Every row comes from one small tree of marks. The marks that hang from a mark follow it in brackets, in alphabetical order. Every link used is in the known rows. Which tree was each row made from?
Known rows
X[B Q[K[P[L]]]]: -13.5,35.7,-18.3,22.7,-2.0,-25.8,14.7,-7.9,-12.2,-9.5,-17.9,-4.7,45.6,-48.8,51.6,24.9,-26.7,-13.9,-27.2,-13.1,4.0
X[B[L]]: 7.4,25.6,-24.6,23.2,-1.1,-14.7,-5.3,-4.9,-5.9,6.7,-20.1,15.5,36.1,-4.1,26.5,21.7,-31.9,-14.7,-40.2,-31.0,-0.5
R[L[B] X[Q[K[P]]]]: -18.5,42.0,-28.5,14.6,-22.6,-40.3,-9.4,-13.3,9.1,-5.0,-27.3,2.7,34.2,-19.4,28.8,18.1,-12.2,-9.3,-8.8,-29.2,-3.0
K[B[L X] P]: 13.3,4.1,-25.9,14.7,11.1,-4.9,-13.8,19.7,-16.8,-22.5,-37.4,0.8,26.6,-42.3,28.7,11.2,-35.2,12.2,-13.3,-18.6,-5.1
Q[K[P] X[B]]: 7.5,25.2,-12.6,24.5,8.3,-32.6,22.0,1.6,12.8,4.3,-18.5,1.4,48.4,-39.0,44.5,40.3,-24.2,-12.1,-18.3,-38.2,9.9
K[P]: 6.1,18.2,-33.8,13.3,4.4,-23.4,4.4,9.0,-14.2,-9.1,-21.2,3.7,24.4,-50.0,28.8,25.6,-21.3,-6.3,-9.7,-26.7,-5.7
K[B[L X[Q]] P]: 7.3,12.2,-18.5,21.9,17.0,-18.6,-20.4,8.1,-26.5,-13.3,-35.3,-1.0,20.5,-53.4,29.5,2.8,-33.3,11.9,-26.3,-12.6,-8.5
P[L[B[X]]]: 2.5,11.2,-29.3,27.2,-5.5,12.8,-13.4,-10.4,-4.6,-39.6,-30.2,-9.8,13.7,-30.2,40.8,10.9,-10.1,-4.0,-3.1,2.6,-21.4
Q[K[B[L]] X]: 29.3,11.4,-6.7,29.7,1.7,-6.7,0.3,15.0,7.3,-5.4,-15.5,-0.9,32.6,-16.2,27.2,23.3,-34.2,8.2,3.2,-32.2,17.0
Q[K X[B]]: 7.9,22.1,-1.9,38.2,0.9,-19.7,15.3,-8.2,19.0,-2.0,-7.1,2.3,44.5,-19.1,38.4,38.0,-20.2,-17.6,-16.3,-41.5,8.2
L[B[X[Q[K]]]]: -14.0,25.7,-18.0,37.4,10.8,-22.8,-6.7,-9.8,8.8,-29.5,-28.3,-13.1,20.3,-29.0,36.4,17.1,-21.5,4.1,-19.2,-9.7,-13.8
Q[K[B P] X]: 23.7,14.5,-10.0,23.7,8.8,-19.0,15.6,19.3,12.6,-12.1,-17.6,-7.7,39.0,-51.4,36.7,25.9,-24.1,7.8,16.0,-33.4,11.4
R[L]: -1.4,12.5,-24.7,28.3,-27.7,-3.2,-23.8,-4.6,-0.7,-13.8,-11.6,6.6,29.6,-12.1,20.0,26.9,-17.4,-21.5,1.6,-34.9,2.1
R[L X[Q]]: -7.4,26.8,-13.9,28.0,-34.3,-30.2,-30.8,-27.2,-6.2,3.1,-11.0,9.6,16.4,-19.4,10.9,16.6,-2.3,-24.3,-11.7,-39.0,-2.3
L[B[X[Q]]]: -7.7,26.2,-21.4,29.2,13.2,-21.3,-16.5,-18.3,0.2,-21.9,-24.0,-7.8,7.5,-31.9,31.4,7.6,-9.9,-0.4,-25.1,-9.9,-26.6
R[L X[B Q[K[P]]]]: -16.3,38.4,-10.8,17.1,-22.9,-43.3,-3.6,-20.4,5.2,3.9,-20.8,10.3,53.8,-19.8,24.7,29.4,-16.8,-26.4,-29.3,-42.9,7.2
X[B[L] Q[K]]: -10.7,34.3,-14.0,35.1,2.6,-28.4,-4.1,-6.4,0.4,9.0,-15.0,7.6,39.9,-11.4,29.7,23.1,-37.3,-11.8,-46.1,-27.8,7.4
L[B[X]]: 2.2,17.4,-28.8,25.2,6.1,-10.5,-11.4,-3.8,6.8,-33.4,-27.4,-5.5,14.6,-25.5,31.3,13.6,-11.6,2.6,-12.3,-13.0,-22.6
K[B P]: 20.1,14.4,-21.4,16.3,4.6,-19.7,0.2,19.8,-9.0,-18.6,-20.0,0.6,33.2,-55.7,22.2,11.6,-22.9,1.5,6.8,-29.3,-3.7

Write each row's tree
10.9,24.3,-18.6,15.5,-14.9,-21.6,-9.3,-13.7,-4.7,12.3,-20.9,17.4,31.7,0.4,16.7,21.2,-19.3,-20.2,-40.4,-37.6,-3.0
R[X[B[L]]]
-9.5,36.7,-7.5,17.0,-4.2,-53.2,10.3,-14.0,0.4,4.3,-19.7,5.2,42.4,-38.0,27.6,26.1,-17.5,-15.6,-40.4,-36.5,2.5
R[X[B Q[K[P]]]]
-4.7,11.9,-19.5,28.9,7.8,-18.7,-24.5,-8.7,-20.7,-4.8,-27.1,2.1,7.3,-31.3,24.1,17.2,-26.4,-0.5,-37.9,-16.5,-9.2
B[L X[Q]]
-10.4,17.6,-16.8,32.1,5.1,-14.0,-16.0,-2.8,-6.9,-13.3,-31.3,-2.3,17.1,-28.7,23.9,26.4,-34.5,3.5,-34.9,-13.9,4.0
B[L X[Q[K]]]
2.1,27.8,-20.0,22.7,12.2,-27.6,-2.7,20.8,-11.1,-7.1,-26.6,-0.4,35.3,-39.6,30.0,15.5,-42.2,10.5,-17.3,-19.9,9.0
X[Q[K[B[L] P]]]
-14.0,36.6,-2.6,32.2,-37.5,-32.6,-15.7,-26.9,10.5,0.3,-12.7,9.6,48.0,3.0,18.3,27.8,-11.5,-29.8,-29.2,-47.4,9.8
R[L X[B Q[K]]]
26.5,12.8,1.1,36.9,1.9,-10.9,5.2,8.3,18.5,-19.9,-9.7,-5.7,32.9,-33.5,28.9,27.9,-22.5,2.1,16.9,-35.4,12.3
Q[K[B] X]
1.8,11.3,-15.3,23.4,0.3,-6.3,-16.7,-2.8,-24.2,-26.9,-29.6,-14.9,24.2,-74.2,38.6,3.4,-17.5,3.5,-7.3,-1.6,-9.2
K[B[X[Q]] P[L]]
-8.1,39.7,-18.8,13.3,-3.0,-46.9,2.4,-7.1,-4.0,17.5,-26.7,12.5,38.4,-25.9,24.1,24.0,-29.6,-10.3,-54.0,-30.4,4.2
R[X[B[L] Q[K[P]]]]
4.1,34.7,-12.5,24.0,-10.5,-37.3,-14.4,-24.9,-7.1,24.5,-15.1,15.3,24.0,-13.1,17.6,15.7,-15.5,-20.0,-56.7,-31.4,-5.0
R[X[B[L] Q]]
10.3,21.3,-10.5,34.1,-0.8,-18.1,11.1,-3.7,14.3,10.7,-17.0,10.5,40.6,-4.4,37.5,36.8,-31.4,-11.0,-29.4,-35.9,12.6
Q[K X[B[L]]]
-3.7,34.0,-16.8,30.6,5.1,-28.9,-12.2,-13.9,-14.4,15.0,-13.2,14.3,28.4,-13.2,28.7,15.0,-28.3,-14.6,-51.9,-24.0,-4.2
X[B[L] Q]
-15.0,19.0,-27.2,23.9,17.3,-26.7,-6.9,6.8,-15.4,-9.8,-38.5,-1.2,21.4,-46.5,34.6,27.7,-38.9,6.2,-32.8,-15.3,1.5
B[L X[Q[K[P]]]]
3.0,28.8,-43.5,13.8,-5.2,-9.3,3.4,3.6,-9.2,-19.6,-28.1,-2.5,25.1,-42.4,47.9,9.5,-14.0,-0.8,2.3,-1.7,-16.7
K[P[L[B]]]
5.6,23.5,-2.8,34.7,-3.3,-21.4,-5.2,2.8,2.7,-19.4,-7.5,-11.1,34.4,-35.7,23.3,12.7,-23.9,4.4,-1.2,-26.2,7.7
X[Q[K[B]]]
-19.1,15.8,-21.0,27.4,-1.4,-14.1,-0.3,-3.7,-16.0,-31.2,-32.5,-17.0,22.6,-68.7,45.0,23.1,-26.5,0.0,-13.6,-1.8,0.0
B[X[Q[K[P[L]]]]]
-26.2,25.6,-18.7,32.9,-9.1,-12.9,-25.1,-16.0,17.0,-30.3,-26.3,-9.0,31.0,-6.1,34.5,19.3,-20.9,-2.5,-13.5,-19.1,-4.0
R[L[B[X[Q[K]]]]]
12.0,18.4,-18.9,18.4,-2.0,-15.5,9.8,23.9,4.2,-28.4,-24.6,-6.9,44.1,-46.3,28.8,21.3,-30.5,4.2,7.1,-27.1,8.5
Q[K[B P]]
-2.9,27.8,-6.5,30.1,-13.1,-36.3,-3.8,-16.3,-1.3,-4.4,-14.7,-1.4,20.8,-34.3,14.9,25.5,-9.8,-14.1,-16.1,-34.5,3.6
R[X[Q[K]]]
4.3,26.1,-28.6,18.8,-31.5,-14.5,-23.5,-17.7,14.1,-14.9,-21.0,12.0,23.3,7.9,16.4,15.4,1.7,-16.3,1.9,-33.7,-9.0
R[L[B] X]
19.5,21.2,-15.0,28.4,6.3,-18.1,-0.7,-9.8,4.5,20.0,-12.6,13.8,29.8,-11.3,35.0,26.0,-25.7,-14.4,-36.4,-34.2,1.2
Q[X[B[L]]]
-16.0,27.0,-7.9,28.0,-34.8,-27.5,-20.1,-20.9,5.9,-7.0,-13.0,3.9,27.2,-11.6,14.1,28.1,-12.2,-20.5,-7.7,-41.0,13.2
R[L X[Q[K]]]
